Known rows, with every step that occurs:
a q p l b: [ 16.9 -33.3 -48.4  11.5  -7.7   3.4 -34.8  25.7 -12.8  16.3 -16.7  41.7
  -5.2  36.3   9.7   6.2  32.4  23.3 -36.2   5.7 -32.2  -7.9]
k l a: [  0.5 -17.7  -0.6  22.4  23.9 -33.8  -4.5  -4.0 -39.5 -16.1   8.7   3.8
  14.6  14.8   5.9 -12.4   7.7  19.6 -25.7  31.0  -8.3  14.1]
a q p l: [  3.9 -31.1 -24.7   4.5  13.2   4.9 -27.1   9.9 -18.2   1.6  -1.2  37.6
 -12.7  33.4  12.9  -8.0  26.8  37.0 -17.4  17.6 -21.8  -4.0]
y k l: [  2.5 -27.8 -14.3  15.1  30.1 -44.9 -10.7 -20.1 -12.2 -23.4   5.8 -22.4
  -1.1  -3.5  18.1 -10.9  10.8  21.4 -26.1  24.6  17.0  23.1]
a b: [-10.2 -16.9 -16.1  19.5  16.6   7.5  -7.3 -30.4 -12.5   1.6   4.6  11.8
  15.1 -15.6  -9.1  -1.2   4.6  12.1  -4.0   3.2  -2.2   5.4]
y k a p b: [-12.5 -46.9   8.5  38.0  53.4 -11.3  -9.4 -25.0  -2.1  -6.6   6.7  -2.0
 -23.5  13.7  -8.7 -14.2  28.1   2.5 -24.3 -11.7 -17.3 -18.3]
h l: [ -1.2 -28.1 -14.2  16.2  21.6   2.9 -16.5 -32.5 -19.5 -15.3  -3.5  15.7
   1.0 -23.1   1.1  -8.7  15.5   5.4  15.0   2.2  -9.1   6.3]
a q p b: [ 10.8 -20.0  -5.0  15.7  40.0  -2.9  -2.3  11.9 -30.6  15.2   1.6  28.2
 -11.9  11.4  24.9  14.0  13.4   2.0 -11.1   3.7  -8.4   6.4]
w l a: [ 11.6  -4.1   6.6  30.5  11.9 -45.6 -10.0  12.1  10.5 -20.8  15.4  11.6
  14.9  13.7 -15.3  -1.3  17.7  17.9 -19.8  19.4 -28.7  -6.9]
k a: [  4.0 -26.5  13.6  28.4  18.8  -9.7  -6.1 -22.9  -8.5 -25.9   3.9  13.5
   2.0   3.1 -26.5  -8.0  -2.0  16.3  -1.8   0.7 -12.9  -7.9]
w l a p: [ -6.3 -15.5   0.0  28.4  12.1 -22.4 -17.6  11.4  23.3  -8.6  15.3   4.0
  -3.8  18.5 -22.1 -28.3  43.3  15.7 -36.2   8.6 -39.2 -16.6]
y k a p l: [-18.0 -58.6 -12.2  27.0  27.5  -0.2 -37.2 -24.3  11.3 -19.0   3.2   8.1
 -23.9  37.4 -22.4 -36.4  41.0  37.4 -28.7   1.3 -32.3 -30.5]
a p l b: [-11.6 -34.5 -62.2  21.0  -5.3  26.5 -34.5  -3.9   4.3  12.4 -12.5  20.5
 -22.5  29.4  -2.2 -20.6  30.1  15.9 -36.0  -7.0 -41.8 -14.4]
q b: [ 11.5  -6.8 -14.6  18.3 -15.0  -8.2  -6.1   2.4   1.0  -2.6  -8.2  11.4
   4.9  -3.9  -6.4   2.3  -3.4  23.8 -19.1  -6.3  -1.3  23.3]
h l a q p: [ 10.4 -42.7  12.3  13.7  19.3  -4.0 -26.2  13.4 -42.9   3.8  -0.9  39.3
  13.9   3.7  -1.7  -7.8  57.0  10.6 -17.2  14.6 -20.8  -2.0]
q p: [ 10.0 -12.0   0.6   1.2  16.4  -0.6  -7.4   4.3  -7.6  -4.3   6.3  15.4
  -6.1  -3.4  10.8  -4.1  18.5  16.2 -12.4   7.0  -7.8  19.5]
a p: [-19.8 -24.2 -12.6  15.1  13.0  22.1 -11.2 -16.1   2.5  -0.7   3.4  -0.1
 -22.2  -6.9  -7.3 -30.8  22.1   9.0 -17.4  -1.4 -12.4   3.4]
l b: [ 10.3 -13.7 -29.2  24.3  -8.4  -2.4 -10.5  -0.4  -5.6   0.0 -13.3  11.8
   2.6  -9.4  -2.7  10.6   5.1   0.0 -20.6  -3.5 -12.5   9.1]
k a q p: [ 15.4 -37.3  19.5  17.6  16.9  -9.1 -15.4   4.9 -13.1  -7.5   2.5  26.3
  -1.9  15.3 -22.3  -5.7  25.1  20.9 -21.2   2.0 -14.2 -10.7]

Rows:
[-21.4 -25.8   2.4  32.6  40.2  10.2  -2.1  -1.6 -28.7  12.7   9.1  15.3
 -12.2  19.0   5.6 -14.6  24.6  -3.6 -21.8   3.4 -30.3  -6.7]  l a p b
[ 16.0 -28.0 -38.2  24.0   9.6 -47.0 -18.1  -5.4  -8.8 -10.0  -9.1 -17.5
   4.5  -1.2  15.5   3.4  18.6   7.4 -47.5  13.2   6.1  19.7]  y k l b
[-25.7 -32.5 -38.5  14.2  14.9  27.3 -26.9 -17.8  -0.5  -1.4   1.4  17.1
 -28.7  25.9   0.9 -35.3  24.8  30.4 -15.3   5.1 -33.0 -11.4]  a p l
[-22.5 -29.7   7.2  21.4  13.0  13.1 -11.8   0.4 -13.4   0.4   9.5   8.8
  -4.3   7.5 -15.2 -31.4  35.0  11.7 -31.1  11.3 -23.3  -2.9]  l a p
[  3.9  -8.6  -4.1  34.1  16.0 -36.1 -13.4  -1.0   7.6  -5.4  16.6  15.2
  31.5  11.2 -22.1   1.6  24.5  17.8 -22.7  12.7 -29.2 -15.6]  w l a b
[  8.6 -29.1  19.7  12.7  10.7  -9.6 -13.0  28.2 -31.9   6.9   5.1  31.5
  10.8  15.4  -3.2  -4.1  38.1  18.4 -34.1  22.0 -15.3   4.5]  l a q p
[  6.5 -28.3 -22.3  28.3 -18.4  -9.9 -29.2  25.6 -26.5   5.2 -11.5  42.4
  15.5  48.8 -11.3  -1.5  16.1  46.4 -39.0  15.3 -26.5 -10.2]  p l a q b
[  9.9 -23.8   1.4   4.6  11.3   0.0 -11.9  11.9 -16.2   3.7   1.3  20.2
  -5.8   1.2   3.4  -4.2  24.9  17.2 -20.5  11.4  -3.2  10.1]  a q p
[  9.5 -26.4  16.1  23.9  40.2 -12.9  -3.1  28.9 -45.8  16.2   6.5  37.6
   4.2  25.3  16.3  13.6  26.2   3.2 -24.5  15.4 -18.3   0.3]  l a q p b
[ 15.6 -39.2   6.2  22.9  57.0 -56.9 -11.2  23.5 -50.2   6.4   8.5   8.5
   6.4  32.7  35.2   6.6  39.5  11.8 -49.7  32.3  -1.8  11.7]  y k l a q p b
[ 26.2  -7.7  -4.6  35.3 -19.8 -51.8 -17.4  38.6  12.8  -2.2  -2.1  19.7
  24.4  26.7 -26.3   7.6  21.9  28.6 -46.0   8.0 -23.7  -9.3]  w l a q b
[ 12.8 -41.3  12.0  12.3  28.9 -53.0 -20.6  24.2 -34.6  -4.3   7.5   3.1
  11.9  23.2  15.9 -10.8  51.8  26.4 -57.9  39.9   3.8  13.8]  y k l a q p
[-19.4 -45.1 -18.9  25.7  21.4  19.5 -29.5 -25.7   0.7 -13.2   4.5  23.2
 -23.6  41.6 -25.7 -39.7  25.6  33.5 -15.5  -2.8 -43.0 -33.0]  k a p l
[ -3.6 -28.8 -14.0  11.1  20.9   5.3 -27.0   7.7 -30.1  12.4   9.1  47.4
  20.7  38.6   4.6  -7.1  41.9  36.3 -25.3  19.8 -40.2  -8.2]  q p l a b
[ 23.4 -46.3 -29.6  24.7  -2.9  -3.5 -37.9  18.4 -12.6   4.1 -15.7  49.1
  -1.4  51.1 -15.9   1.8  33.1  26.9 -38.4  -2.3 -43.8 -30.1]  k a q p l b
